What can hang from each mark
zatisor: gibep taluv zogi
bitul: dopu zatisor
zogi: zatisor
taluv: dopu zatisor
gibep: dopu zatisor
dopu: bitul gibep motadu zogi

Each row was made from one small tree. The marks that hang from a mark follow it in brackets, in alphabetical order. Every link used is in the known rows. Write each row's tree.
Known rows
gibep{dopu zatisor{taluv zogi}}: [-0.38,2.53,-0.20,0.14,-1.34,1.52,-0.44,4.38,-1.30,3.43,-4.40,-0.95,0.89,0.50,-2.18,1.09,0.05,0.90,-1.43,-0.92,1.07]
bitul{dopu zatisor{gibep taluv zogi}}: [1.58,2.04,0.81,0.94,-2.15,3.17,1.07,-0.44,-0.08,-0.68,-2.08,-1.72,0.91,-0.92,-3.47,0.39,0.28,0.25,2.78,3.05,1.25]
zatisor{taluv{dopu{gibep zogi}}}: [0.62,1.53,0.25,1.15,0.88,1.40,-0.21,0.22,-0.44,-0.52,-2.04,0.10,0.30,-0.11,1.38,0.91,2.33,1.05,0.09,-0.60,-0.04]
taluv{dopu{bitul gibep zogi} zatisor}: [1.02,-0.89,-1.13,0.70,2.35,0.56,-0.41,-2.85,-0.84,1.87,-3.31,3.63,-3.42,0.70,1.94,-0.82,3.36,-0.17,3.70,1.35,-1.95]
taluv{dopu{gibep zogi} zatisor}: [1.72,-1.38,-0.90,0.84,1.82,-0.93,-0.28,-1.95,-0.35,2.22,-3.12,2.57,-2.81,0.93,1.15,-0.84,2.10,-1.44,3.17,0.99,-1.55]
zogi{zatisor{gibep}}: [1.01,0.85,1.88,-1.21,-1.41,1.47,-1.15,-0.64,0.16,-3.25,-1.25,2.48,-0.26,-1.11,-0.14,-0.48,-0.76,-0.37,1.08,2.15,0.90]
gibep{dopu{bitul motadu} zatisor}: [-1.45,0.82,-0.66,-0.62,1.66,1.12,1.20,0.65,-0.60,5.13,-5.45,1.49,-0.82,1.14,-0.24,-1.32,-0.17,2.14,0.29,-0.65,0.79]
gibep{zatisor{taluv}}: [0.26,1.57,0.07,0.52,0.06,0.94,-0.11,2.64,-0.67,2.16,-2.01,-0.60,0.48,-0.26,-1.46,0.41,0.31,0.48,-1.17,-0.52,1.05]
dopu{gibep motadu zogi}: [-1.54,-0.22,-0.26,-0.66,2.87,1.03,1.60,-1.87,-0.11,1.15,-3.05,3.85,-0.06,0.35,3.27,-2.96,3.30,1.89,1.67,0.61,-0.82]
zogi{zatisor{gibep{dopu}}}: [0.91,1.06,1.88,-1.55,-1.34,1.42,-0.94,-0.23,0.00,-2.33,-2.69,2.29,-0.49,-0.77,-0.28,-0.66,-1.13,-0.09,0.88,1.80,1.15]
taluv{dopu zatisor}: [2.21,-1.55,-1.01,1.13,0.49,-2.17,-0.93,-1.44,0.48,1.77,-1.87,1.22,-2.46,1.23,-0.63,0.48,-0.75,-2.34,2.54,0.32,-0.76]
zogi{zatisor}: [1.05,0.22,1.70,-1.10,-0.78,0.86,-1.00,0.66,-0.32,-1.87,-0.63,3.15,-1.04,-0.54,0.54,-0.55,-0.80,-0.70,-0.47,1.31,-1.05]
zatisor{gibep{dopu{motadu}} taluv zogi}: [-0.90,3.82,0.08,-0.04,-3.02,2.43,-1.47,1.12,0.42,-2.72,-3.87,-0.48,3.21,-0.38,-1.76,1.65,0.71,1.94,1.25,0.09,3.45]
taluv{dopu}: [0.89,-0.78,-0.35,1.49,0.59,-0.88,0.49,-1.55,0.34,0.75,-0.22,-1.18,-0.85,0.83,0.88,1.15,-0.63,-0.63,1.18,-0.20,-0.52]
dopu{bitul gibep{zatisor} motadu zogi}: [-2.54,0.63,-0.69,-0.65,3.93,3.26,1.71,-2.10,-1.22,2.95,-4.31,5.00,-0.98,0.16,3.63,-3.09,4.98,3.67,2.10,1.15,-1.10]
taluv{zatisor}: [1.28,-0.73,-0.66,-0.33,-0.09,-1.25,-1.37,0.11,0.12,1.04,-1.67,2.38,-1.62,0.42,-1.57,-0.71,-0.16,-1.72,1.35,0.51,-0.24]
bitul{dopu{gibep} zatisor{taluv}}: [2.72,1.02,1.16,0.36,0.12,2.69,2.19,0.18,-0.20,2.23,-3.11,0.42,-1.13,-0.66,-2.20,-1.10,0.15,1.62,1.52,2.54,-0.12]
dopu{bitul{zatisor{taluv}} gibep motadu zogi}: [-1.66,1.20,-0.16,-0.79,3.93,4.04,1.56,-2.22,-1.13,1.12,-4.56,5.65,-0.82,-0.54,3.42,-2.68,5.33,3.82,2.39,1.59,-1.75]
taluv{zatisor{zogi}}: [0.80,-0.17,-0.92,-0.13,-1.63,-0.68,-2.02,0.99,-0.18,0.33,-1.11,2.32,-0.88,0.45,-1.78,0.24,0.33,-1.80,1.50,0.95,-0.79]
gibep{dopu{motadu} zatisor{taluv}}: [-0.47,1.69,-0.19,-0.27,0.80,0.40,0.66,2.72,-0.23,4.47,-5.91,0.38,0.46,1.06,-1.32,-0.70,-0.95,1.39,-1.04,-1.59,1.80]

Write each row's tree
[0.32,2.28,-0.23,1.37,-1.76,1.46,-1.09,1.40,0.23,-0.92,-1.85,0.90,1.50,0.37,0.33,2.34,1.04,1.76,0.42,-0.22,-0.04] | zatisor{taluv{dopu{gibep motadu}} zogi}
[1.01,0.64,0.73,0.34,2.03,2.73,2.93,-1.33,-0.24,2.18,-4.14,1.76,-0.62,-0.17,-0.19,-2.71,1.97,1.31,2.29,2.20,-0.82] | bitul{dopu{gibep motadu zogi} zatisor{taluv}}
[0.64,0.07,-0.54,-0.75,-0.04,-0.39,-1.14,-1.09,0.10,0.36,-3.74,1.53,-1.01,0.16,-1.63,-1.29,0.67,-1.47,2.84,1.01,1.54] | taluv{zatisor{gibep{dopu{zogi}}}}
[0.47,-0.17,-0.58,1.47,0.73,1.14,0.41,-1.93,-0.52,0.79,-0.68,0.09,-1.36,0.43,0.97,1.52,0.82,0.35,2.14,1.03,-1.69] | taluv{dopu{bitul{zatisor{zogi}}}}
[2.04,1.34,1.98,-0.35,-0.80,1.55,-1.35,1.10,-0.25,-2.09,-1.97,3.25,-0.93,-0.59,0.80,0.49,-0.34,0.42,-0.55,0.89,-0.68] | zogi{zatisor{taluv{dopu{gibep}}}}
[-0.44,-0.24,-0.48,1.40,2.46,1.65,1.05,-3.71,-0.92,0.04,-1.29,-0.24,-1.23,0.11,2.24,0.25,2.95,-0.08,3.12,1.22,-1.39] | taluv{dopu{bitul{zatisor{gibep}} zogi}}
[0.70,0.64,-0.75,-0.51,-2.20,-0.14,-2.01,0.16,0.10,-0.09,-3.26,1.40,-0.30,0.23,-2.66,0.14,0.01,-1.21,2.83,1.37,1.52] | taluv{zatisor{gibep{dopu} zogi}}
[1.09,-0.49,-1.48,0.71,0.18,0.13,-1.00,-2.04,0.36,2.09,-3.68,4.94,-2.45,1.39,0.77,0.22,1.01,0.84,4.04,1.50,-1.40] | taluv{dopu{bitul gibep motadu} zatisor{zogi}}
[-1.85,0.24,-0.32,-0.20,3.15,3.22,0.95,-2.15,-2.09,-0.03,-1.11,1.84,-1.09,-0.74,2.43,-1.36,5.01,0.47,1.71,1.45,-2.71] | dopu{bitul{zatisor} zogi}
[-2.08,0.72,0.28,-1.40,2.19,1.96,0.56,-1.27,-0.99,0.59,-4.47,3.56,-0.89,0.69,2.63,-2.15,1.99,1.30,0.71,-0.13,-1.07] | gibep{dopu{bitul motadu zogi{zatisor}}}
[0.58,0.32,-0.56,1.26,0.64,1.62,0.55,-1.11,-0.62,2.51,-1.97,0.95,-1.66,0.42,1.27,1.08,1.34,2.19,1.92,1.12,-0.83] | taluv{dopu{bitul gibep{zatisor{zogi}}}}
[-1.29,1.83,-0.31,-0.24,0.48,3.12,0.07,-1.74,0.15,-0.90,-2.92,3.16,0.67,-0.44,0.27,-0.13,1.70,2.71,2.65,1.51,0.35] | dopu{bitul{zatisor{gibep taluv zogi}} motadu}
[-0.38,-0.32,0.13,0.41,2.75,1.73,0.91,-3.40,-0.38,0.32,-2.91,4.11,-1.95,0.59,4.27,-1.13,2.63,1.68,2.62,1.15,-2.01] | taluv{dopu{bitul gibep motadu zogi{zatisor}}}
[0.79,0.15,1.33,-0.23,0.60,2.30,1.77,-1.57,-0.67,0.35,-1.79,1.53,-1.40,-0.25,0.94,-2.54,1.87,0.53,1.52,2.38,-0.95] | bitul{dopu{gibep zogi{zatisor}}}
[1.72,-0.90,-1.30,1.43,-1.06,-1.54,-1.60,-0.56,0.20,1.12,-1.37,1.15,-1.70,1.28,-0.94,1.44,-0.19,-2.44,2.65,0.71,-1.29] | taluv{dopu zatisor{zogi}}
[-0.44,1.68,0.04,-0.59,0.07,2.44,0.05,1.02,-1.16,1.54,-3.66,0.86,-0.50,0.13,-0.46,0.30,0.97,1.83,0.19,0.08,-0.36] | gibep{dopu{bitul{zatisor{taluv zogi}}}}
[0.22,-0.31,-0.54,0.79,1.80,0.79,1.08,-3.02,0.54,1.69,-2.54,2.59,-1.57,0.92,2.53,-0.06,0.65,2.72,2.59,0.56,-0.64] | taluv{dopu{bitul gibep motadu}}
[-0.34,0.81,0.01,-0.35,0.85,2.87,0.43,-2.07,-0.64,-0.33,-1.41,1.38,-0.85,-0.99,-0.08,-0.18,1.66,1.74,2.46,2.09,-0.02] | dopu{bitul{zatisor{gibep}}}
[-0.43,-0.37,0.81,0.07,1.22,1.10,1.88,-2.62,0.11,-0.14,-1.61,1.54,-0.59,0.57,1.16,-2.88,0.91,-0.73,1.63,1.34,-0.83] | bitul{dopu{motadu zogi{zatisor}}}
[-0.71,0.32,-0.55,-0.50,1.12,-0.36,1.36,1.59,-0.15,5.43,-5.15,0.40,-0.28,1.35,-1.02,-1.35,-1.53,0.77,-0.18,-0.96,1.19] | gibep{dopu{motadu} zatisor}
[0.57,1.24,0.04,1.33,0.42,0.17,-0.33,0.00,0.71,-0.54,-1.85,0.04,0.69,0.47,0.54,1.23,0.03,0.77,-0.03,-1.29,0.65] | zatisor{taluv{dopu{motadu}}}
[-0.35,-0.62,-0.64,0.87,3.45,1.58,1.80,-3.62,-0.38,1.99,-3.06,2.82,-1.82,0.62,3.45,-1.06,2.86,1.73,3.28,1.22,-2.08] | taluv{dopu{bitul{zatisor} gibep motadu zogi}}
